(in the rows, 128 means zero)
Known rows, with every step that occurs
nunin-vata: [193 157 130 173 111 103 135 176 128 112 110  88 118 129 132 157 129 142
 115 125 113 103 120 147 110 130 146  97 107 155 130 143 157 141 102  84
 137 124 130 157  87 109 120 111]
vuzof-vata: [ 93 122 129 107 120 129 154 140 106 136 150 172 118 166 125 148 101 110
 161 173 127 148 111 114 123 141 122 111  98 121 148 108 171 124 147 176
 108 140 154 140  73  97 105 134]
vasitep-vata-nunin-gipe: [157 165 138 179 157 108 128  92 117 151 109 143 105 128 107 174 121  67
 121 120 111 145 138 172 116 141 131  90  91  68 136  97 151 160 124 144
 135 156 138 140  51 122 138  94]
keroka-mupo: [127 149 113 101 124 147 117 137 145 115  92  92 119  99 149 128  77 155
 114 119 163 130 125 140 111 138 121 112 113 128 100 160 152  73 173 140
 106 131 158 130 119 132 111 142]
nunin-gipe-lati-vata-gure: [145 135 149 158 124  90  59 139 154  95 100 104 146 122 126 177 111 146
 152 161  66 127 135 183 112 173 191 101 151 170 139  99 156 144 137  63
 113 121 121 136 105  87 162 105]
rebe-gipe-sivi-vata: [115 120 121 157  47 190  57 108 145 127 221 110 129 144 133 104 132  98
 144 144 113 158 138 176 115 166 138  91 139 162 116 157 146 144 120 170
 111 137 124 118 106 122 176 102]
gure-gipe-sivi: [145 149 153 178 102 131  98 119 125 133 141 143 136 166 120 110 120 133
 139 142 105 131 140 161 137 182 146  99 132 135 120  96 169 180 152 139
  98 119 128 129 178 122 146 115]
soge-mupo-vata-gure-gipe-lati: [137 119 173 151 171  92 171 127 155 124 153  51 137 127 109 128 123 153
 118 118  85 176 104 129 119 124 128 134 145 170 138 108 163 126 131  71
  86  99 140 173 176 105 147 104]
vuzof-vata-gure-gipe-kolu: [113 151 156 148 128  99 138 117 112 135 157 153 125 193 134 163 101 114
 184 190 104 174 128 134 118 187 151  98 106  98 159  61 166 156 174 201
  81 135 155 151 100  76 124 113]
sivi-vata: [156 136 158 154 145 159  83 140 126 146 206  84 119 149 138 134 159 140
 127 162 138 163 124 130 122 128 121 123  94 134 126 117 141 108 124 152
 131 141 119 118  78 116 142 115]
keroka-nunin-lota: [ 94 148 108 127 154 121 111 127 136  80  65  99 117 105 154 105  74 152
 119  76 156 112 105 137  81 163 150  72  95 141  97 163 142  90 177 131
 121 145 170 101 113 145 110 110]
gipe-lati: [129 107 145 143 105 114  88 147 140 111 142 109 152 126 112 111 122 138
 138 141 108 128 133 167 142 148 133 145 148 172 132 112 157 142  96  72
 122 121 126 121 154 106 138 105]
soge-mupo-vata-vasitep: [140 118 141 141 181 111 172 127 138 123 147  69 124 113  99 133 130 146
 104 100  91 158  94 106 118  86 122 145 144 177 131 129 163 103 135  87
 111 108 137 166 171 125 148 108]
vasitep-vata-gure-gipe-sivi: [163 163 165 197 152 100 105  98 125 170 131 116 139 183 108 157 124  93
 146 153  91 193 138 170 146 170 134  95 106  48 131  80 158 163 142 182
 100 159 149 144  94 118 154  72]
gudu-gipe-kolu: [139 108 134 113 159 113 126 137  93 133 157 140 137 163  94 107 138  86
 146 127 139 136 130 134 149 157 131 164 203 167  81 124 103 122 110 112
 140 134 132 112 193 108 102  95]
soge-mupo-lota: [115 111 142 104 218 139 179 139 166 120 100 104 127 120 108 123  84 150
 103 109 102 142  95 109 129 107 107 123 176 171 141 168 144  74 148  97
 116 113 158 157 178 122 114 120]
soge-mupo-tubo: [114 115 134 121 211 140 185 130 162 128 129  69 121 134  97 127 114 145
 110 109 111 136  85 107 140  99 111 169 162 170 153 145 133  61 150  87
  89 104 154 143 187 123 106 127]
tubo-mupo-keroka-nunin-lota: [110 139 127  98 210 145 147 120 121  80  55  76 112 121 161 121  67 186
  70  52 122 104 119 136 123 123 113  71  59 119  81 159 135  34 192 123
  87 155 162 164 135 125  79  97]
soge-mupo-keroka: [117 120 135 113 214 136 174 122 139 121 106  74 125 114 114 114  90 147
  98  99 115 135 107 104 140  99 111 135 161 158 141 152 139  74 148 105
  93 122 163 161 172 122 116  95]
mupo-sezev-nunin: [135 123 107  97 188 128 185 131 119  83  72  85 123 129 125 137  73 180
 100  78  83 111 133 127 122  88 161  36 143 149  90 132 100  85 159 150
 130 142 176 147 107  99 143  92]
gudu-gipe-lati-vata-vuzof: [140 106 145 132 159 104  76 128 103 126 161 132 175 156  83 112 132 103
 137 164 109 153 118 141 169 182 154 185 208 150  96  90 146 118 125  93
 116 151 116 112 153 101 130  54]
nunin-vata-mupo: [200 198 132 202 120 107 145 150 128 110 120  99 115 110 132 173 132 147
 101 125 107  95 113 155  87 171 142  85 107 141 142 117 162 153 114 130
 134 117 133 148  80 101 128 113]
rebe-gipe-sivi: [102 116 106 143  41 176  80 100 144 118 183 133 133 134 128 100 116  92
 144 131 110 140 141 175 118 167 140  94 155 157 115 163 140 155 121 157
 110 131 128 122 132 128 168 108]
lati-gipe-kolu: [154 133 137 130  96 120  96 117 130 121 139 127 132 182 133 109 119  74
 162 145 124 121 138 138 147 196 186 126 193 144 124  97 158 141 138 163
 117 142 118 142 178 121 107  87]
sivi-vata-nunin: [158 151 160 184 160 153  82 106 124 143 212  91 108 127 136 141 148 117
 123 141 144 159 129 138 104 134 124 118  86 111 146  83 145 130 131 162
 127 140 114 119  67 112 153 101]
vata-gure-gipe-rebe: [155 163 160 194 138  80  97  79 151 131 147  96 157 152 140 147 118 149
 156 168  74 176 146 149 122 193 173 121 140 102 147  67 129 186 162 160
  96 134 147 127 152 100 164  94]
rebe-gipe-sivi-vata-vuzof: [120 139 120 157  53 187  58 105 148 126 217 120 132 138 131 114 137  99
 142 144 107 159 140 172 116 171 151  99 140 155 123 140 155 150 126 183
 104 144 124 115  98 124 190  88]
rebe-gipe-lati: [110 110 110 135  32 152  86  98 148 101 190 117 140 129 132  95 130 107
 133 160 105 134 146 188 126 182 149 124 152 164 116 154 129 159 113 120
 120 130 115 129 127 114 151 113]
tubo-mupo-vata-nunin: [136 124 155 125 165 124 173 117 120 108 124  92 108 119 141 146 125 150
  76  61 108 129 122 137 113 100 100  93  52 124  96 109 149  94 143  94
 102 128 117 183 126 114 110 122]
tubo-mupo-sezev-nunin-gipe-lati: [135 115 119  87 185 146 167 125 143  78  76  73 119 117 142 154  80 200
  82  72  72  98 128 152 131 105 146  38  89 152  62 142 129  60 165  97
 108 132 153 170 129  90 104 113]
vasitep-vata: [149 138 141 151 142 121 132 123 113 163 121 134 125 162 106 147 137  81
 121 139 121 160 130 147 150 128 107 112 102  80 116 125 147 132 112 155
 135 162 146 137  79 131 122  93]
vata-nunin: [131 151 130 171 148 121 127  77 122 124 135 137 113  95 125 135 111  93
 123  99 137 122 137 139 103 137 132 118 117  95 158  80 135 158 139 140
 123 127 119 128 112 122 141 108]
sezev-nunin-vata-mupo-lota: [176 172  93 148 155 121 166 132 118  68  83  61 120 113 113 160  99 167
 108  86  93  99 136 145  97 137 152   7 119 155 112 138 126 107 145 129
 137 141 175 144 111  79 142 112]
kolu-gipe-lati-vata-mupo-sezev-nunin: [103 102 136 127 171 146  81 108 162  97 124 110 145 120 100 166  81 186
 146 153 103 115 139 148 114 180 176  49 151 176 115  80 161 135 127 177
  92 147 120 103 132  83 178  86]
gudu-soge-mupo-vata: [132  73 127 106 179 126 143 143 138 154 132 112 138  93 133  92 122 173
 106 120 125 120  67 106 119  93 134 182 159 191 104 128 132  97  86  86
 120  90 150 125 200 126 146 138]
sivi-gipe-rebe: [175 119 161 151 118 119  85 104 175 138 184 124 118 146 153 124 120 132
 146 156 108 149 132 138 114 168 152  93 152 164 126 115 140 157 129 126
 139 135 151  94 148 111 144  96]
soge-mupo-keroka-nunin: [100 123 129 106 212 138 173 119 141 100  88  64 119 112 121 103  77 153
 101  77 125 137 107 108 124 110 127 129 150 156 126 157 140  61 158 108
  76 126 178 152 166 128 109  91]
tubo-mupo-sezev-nunin-vata-vasitep: [163 133 111 113 194 146 170 121 128  81  82  64 113 126 139 161  87 201
  72  68  71  97 120 135 132  91 148  40  78 130  63 140 135  57 176 126
 114 141 152 181 122  99 105  97]
lati-vata: [132 106 161 151 127 129  63 129 118 123 122 125 157 171 127 142 130 104
 128 167 120 140 117 113 152 157 143 119 158 136 120 104 157 106 157 133
 116 144 118 131 116 111 133  74]
sivi-vata-gure-gipe: [171 166 179 192 158 131  70 108 136 149 215  63 128 167 147 149 157 155
 143 185 113 194 133 146 116 169 152 115  89  90 140  73 137 137 160 181
 101 141 115 133  83 104 163 103]
keroka-nunin-gipe: [ 98 151 105 109 127 120 121 126 143  72  67 113 103 104 148 138 101 154
 137  83 124 118 134 157  74 155 190  93 101 141  99 146 128 109 157 109
  99 131 157 115  96 132 128 138]
nunin-gipe: [138 152 115 124 129 110 123 136 145 107  93 132 110 100 135 173 118 146
 136 129  94 106 134 160  95 137 175  95 121 153 130 138 126 144 137  88
 133 118 124 136  97 116 141 155]
kolu-gipe: [ 93 110 118 104 163 152 112 108 163 131 133 140 117 109 113 160 103 170
 154 144 139 120 140 126 106 148 156  89 115 142 128 113 135 148 116 182
 102 142 105 103 128 123 158 140]
vata-nunin-gipe: [138 168 122 168 149 109 123  83 134 110 110 139 101  77 129 168 105 106
 128 100 112 106 141 162  80 145 163  96 113 112 158  86 133 168 145 113
 127 120 118 133  89 114 150 127]

Rows
[114 141 113 137 137 122 126 116  95 130 160 171 119 161 112 161 103 123
 162 179  97 151 110 117 123 136 145 126  99 108 154  87 181 126 172 196
 111 148 146 141  82 102 131 117]
vuzof-vata-vasitep
[151 162 166 190 135  82  94  89 145 125 145  88 153 153 134 138 121 154
 156 169  82 172 147 169 126 198 173 124 131  87 152  57 136 176 163 140
  81 125 123 144 148  99 162  99]
vata-gure-gipe-lati
[144 183 115 150 183 135 185  94 121  96 103 113 121 100 126 158  95 171
  91  95  87 105 122 138  92 159 145  47 140 120 118  94 118 115 168 212
 124 127 167 130 105  97 151 105]
vata-mupo-sezev-nunin
[134 122 112  81 193 152 181 119 139  84  71  81 110 118 147 161  83 196
  78  68  79  97 126 139 126  97 144  31  84 137  61 148 120  57 176 117
 110 135 154 174 121  99 101 120]
tubo-mupo-sezev-nunin-gipe
[137 115 135 105 195 136 139 115 145  78  75  59 133 134 145 168  77 196
  91  88  61 116 126 149 135 122 161  33 101 137  70 120 135  56 182 111
  93 139 151 175 121  79 117  86]
tubo-mupo-sezev-nunin-gipe-lati-vata-gure
[163 141 142 159 152  78 145 142  94 104 132  94 125 135 110 146 145 158
 106  95  72 155 126 136 107  87 137 130 105 154 128  93 147 126 135 110
 130 135 118 167 122 126 178 104]
mupo-vata-vasitep
[152 124 118  97 186 150 183 133 134  84  79  65 113 128 146 155  86 196
  71  66  86  97 121 133 131  95 136  32  78 137  61 151 129  56 164 115
 111 137 156 180 117  95  94 105]
tubo-mupo-sezev-nunin-vata
[106  95 138 141 155 139  39 110 161 113 144 124 148 127  95 162 100 171
 162 175 107 126 138 149 128 173 176 104 147 170 129  79 176 146 121 156
  93 149  95 101 143 103 179  89]
kolu-gipe-lati-vata-vasitep
[127 128 136  99 200 148 157 121 117 103  85  91 118 133 149 132  95 176
  74  77 109 113 130 132 147 106 101  98  76 112  95 141 128  52 168 121
  89 147 141 178 142 117  88 107]
tubo-mupo-keroka
[178 126 185 158 117 118  47 119 166 126 174 125 130 161 142 127 130 125
 145 176 110 151 129 155 134 191 168 102 158 139 136  72 176 135 152 114
 106 139 112 118 125 101 156  63]
sivi-gipe-lati-vata-vuzof
[179 126 172 140 118 127  97 127 156 132 170 131  92 167 153 123 137 107
 153 138 140 134 142 147 114 165 146  79 153 155 122 106 133 138 137 135
 130 121 128 118 166 109 127 103]
sivi-gipe-kolu
[134 139  77 100 136 128 142 111 129  75  83  78 117 101 116 160 106 154
 140  96  96 105 150 148 105 118 178  26 121 158 100 145 104 116 153 100
 134 138 161 126 121  93 149 141]
sezev-nunin-gipe
[204 197 134 196 146 103 168 160 127 102 100  94 113 113 136 176 111 167
  87 112  88  89 109 155  85 157 152  66 115 146 133 116 156 140 123 142
 134 117 145 160  65  97 132  98]
nunin-vata-mupo-sezev
[ 99 168 131 140 162 130 183 124 105 127 149 166 110 164 116 169 101 129
 143 163 109 137  96 126 105 173 114 116  98 111 174  76 166 107 174 213
  90 133 164 136  76  87 111 138]
vuzof-vata-mupo-tubo
[134 164 154 193 171 163  57 146 128 121 148  88 128 127 124 123  86 149
 128  91 121 144 111 160  96 161 117  58 116 162 132 115 187 102 144 178
 101 140 165  99 114 115 173  68]
gipe-sivi-vata-mupo-keroka-nunin-lota
[ 97 139 140 130 141 107 141 120 118 139 154 145 127 166 130 166  91 120
 180 179 108 179 115 121 114 157 141 108  98  86 168  78 161 130 163 196
  85 142 156 149  65  86 130 118]
vuzof-vata-gure
[150 179 165 197 139 144  86 114 115 117 152 112 125 168 131 112 115 155
 123 131 107 144 140 168 115 201 149  81 109 127 119  82 174 152 172 181
  78 134 146 125 146 114 154  94]
gure-gipe-sivi-vata-mupo-keroka-nunin
[153 136 135 162 122  98  49 138 143  90 104 116 143 120 117 175 116 147
 144 162  61 112 132 183 117 162 193 111 152 180 131 104 166 143 141  62
 125 124 114 134 113  95 163 105]
nunin-gipe-lati-vata-vasitep
[134 158 157 187 159 168  63 144 126 124 162  92 129 136 120 123 103 143
 135  95 116 153 124 158 103 153 121  81 121 153 132 102 180 107 131 181
  87 138 161 104 115 113 176  74]
gipe-sivi-vata-mupo-keroka-nunin
[116 120 113 129  36 158 104 105 136 104 181 132 120 150 142 108 143  76
 142 139 124 127 155 169 119 174 144 107 165 178 106 159 109 154 118 158
 130 127 127 128 152 115 141 112]
rebe-gipe-kolu
[104 163 133 131 157 130 188 125 106 126 138 180 111 149 129 168  82 137
 133 160 102 134 100 123  98 170 127  80 105 109 151  80 171 123 168 234
 105 133 167 145  52  84 118 120]
vuzof-vata-mupo-sezev
[112 108 131 157  41 143  48  89 148 100 190 103 159 151 135 112 127  99
 144 182  93 156 143 184 133 203 164 118 168 151 121 128 137 149 135 134
 103 138 112 134 118 100 165  78]
rebe-gipe-lati-vata-gure
[166 161 169 193 148  89 107  95 125 161 136 109 142 180 109 153 131 100
 140 168  89 190 141 177 149 176 137 109 104  50 131  76 153 165 137 164
 103 159 142 147  93 111 145  73]
vasitep-vata-gure-gipe-lati
[141 197 134 166 190 125 160  98 105 108 104 123 121 106 131 146 103 156
  89 105 108 112 129 142 102 171 116 100 129 103 153  89 125 116 164 203
 105 136 152 137 116 111 142 101]
vata-mupo-keroka
[124  76 112 106 175 148 121 125 150 163 135 127 140  88 135  90 116 165
 117 141 137 109  67 104 129 111 141 189 171 172 107 135 128  98  95 103
 121  91 150 107 209 131 134 140]
gudu-soge-mupo
[158 188 155 183 184 145  91 119 126 109 172  74 115 122 146 156 128 169
 107 134 104 150 128 154  84 173 140  93  97 148 131  99 143 107 146 189
 113 149 162 108  69  99 161  93]
sivi-vata-mupo-keroka-nunin-gipe-rebe
[159 145 183 172 140  51 148 139 117 107 136  70 140 156 127 140 137 164
 124 118  69 181 138 160 106 140 145 110 106 138 138  65 143 158 135  97
  94 125 123 176 125  99 177 102]
mupo-vata-gure-gipe-lati
[173 107 185 157 112 120  47 119 162 126 179 116 127 167 143 116 125 125
 146 177 118 147 128 158 133 186 157  92 155 146 129  88 166 130 145 101
 113 130 112 121 133  99 142  77]
sivi-gipe-lati-vata
[160 160 168 206 118 144  74 109 122 139 181 124 126 165 125 117 129 126
 137 148 114 146 140 164 126 185 145  93 112 126 130  74 178 181 154 156
  98 125 121 125 147 115 157 102]
gure-gipe-sivi-vata-nunin
[208 189 151 211 124  74 124 143 136 113 119  68 128 149 142 169 126 157
 131 149  88 134 131 163 105 173 176  88 102 111 145  99 152 170 137 110
 109 124 127 170  92  95 140 100]
nunin-vata-gure-gipe
[140 140  97 130 129 124 105 108 130  65  94  73 136 105 108 165 105 155
 139 117  80 106 146 164 108 156 183  24 142 174 104 116 131 120 153  98
 124 135 158 121 127  73 159 115]
sezev-nunin-gipe-lati-vata-mupo
[153 161 156 132 147  78 174 164 111 109 114 117 131 125 122 153 151 146
 103  87  86 155 131 124 108 102 140 131 109 155 137  79 157 133 123 118
 110 142 128 158  96 122 184  90]
mupo-vata-vuzof
[109 153 114 170  90 185  63  98 137  99 182  96 124 126 144 100  93 120
 122 115 115 143 129 185  88 192 141  55 126 160 115 160 150 122 155 196
 104 149 150 114  96 122 173  80]
rebe-gipe-sivi-vata-mupo-keroka-nunin-lota
[151 154 143 180 156 117 131  89 110 161 127 142 114 138 103 153 126  57
 118 118 128 156 136 156 132 135 108 107  95  56 135  91 152 154 121 164
 132 161 140 137  67 128 131  80]
vasitep-vata-nunin
[159 186 145 177 187 119 153 102  96 151 106 132 121 147 107 160 120 103
  93 124 106 149 131 158 132 158  99  93 103  63 132  98 144 123 137 206
 120 167 163 143  71 119 131  76]
vasitep-vata-mupo-keroka
[138 192 132 175 188 129 169 106 129 115 127 120 119 127 114 158 129 155
 102 116 102 113 106 144 103 170 117 133 130 115 164  83 121 102 167 183
 101 119 143 121 131 112 134 135]
vata-mupo-tubo
[141 125 157 130 158 114 157 125 130  94 116  87 111 108 138 154 120 159
  82  65  89 122 126 162 106 111 115  87  57 146  98 107 158 105 135  62
 103 121 115 184 125 102 117 122]
tubo-mupo-vata-nunin-gipe-lati
[123  79 114 108 208 143 137 134 149 155 124 109 137 106 125  94 113 177
 112 130 127 107  59 108 133 101 137 205 173 179 121 129 116  68 110  95
 106  93 158 110 216 128 129 142]
gudu-soge-mupo-tubo
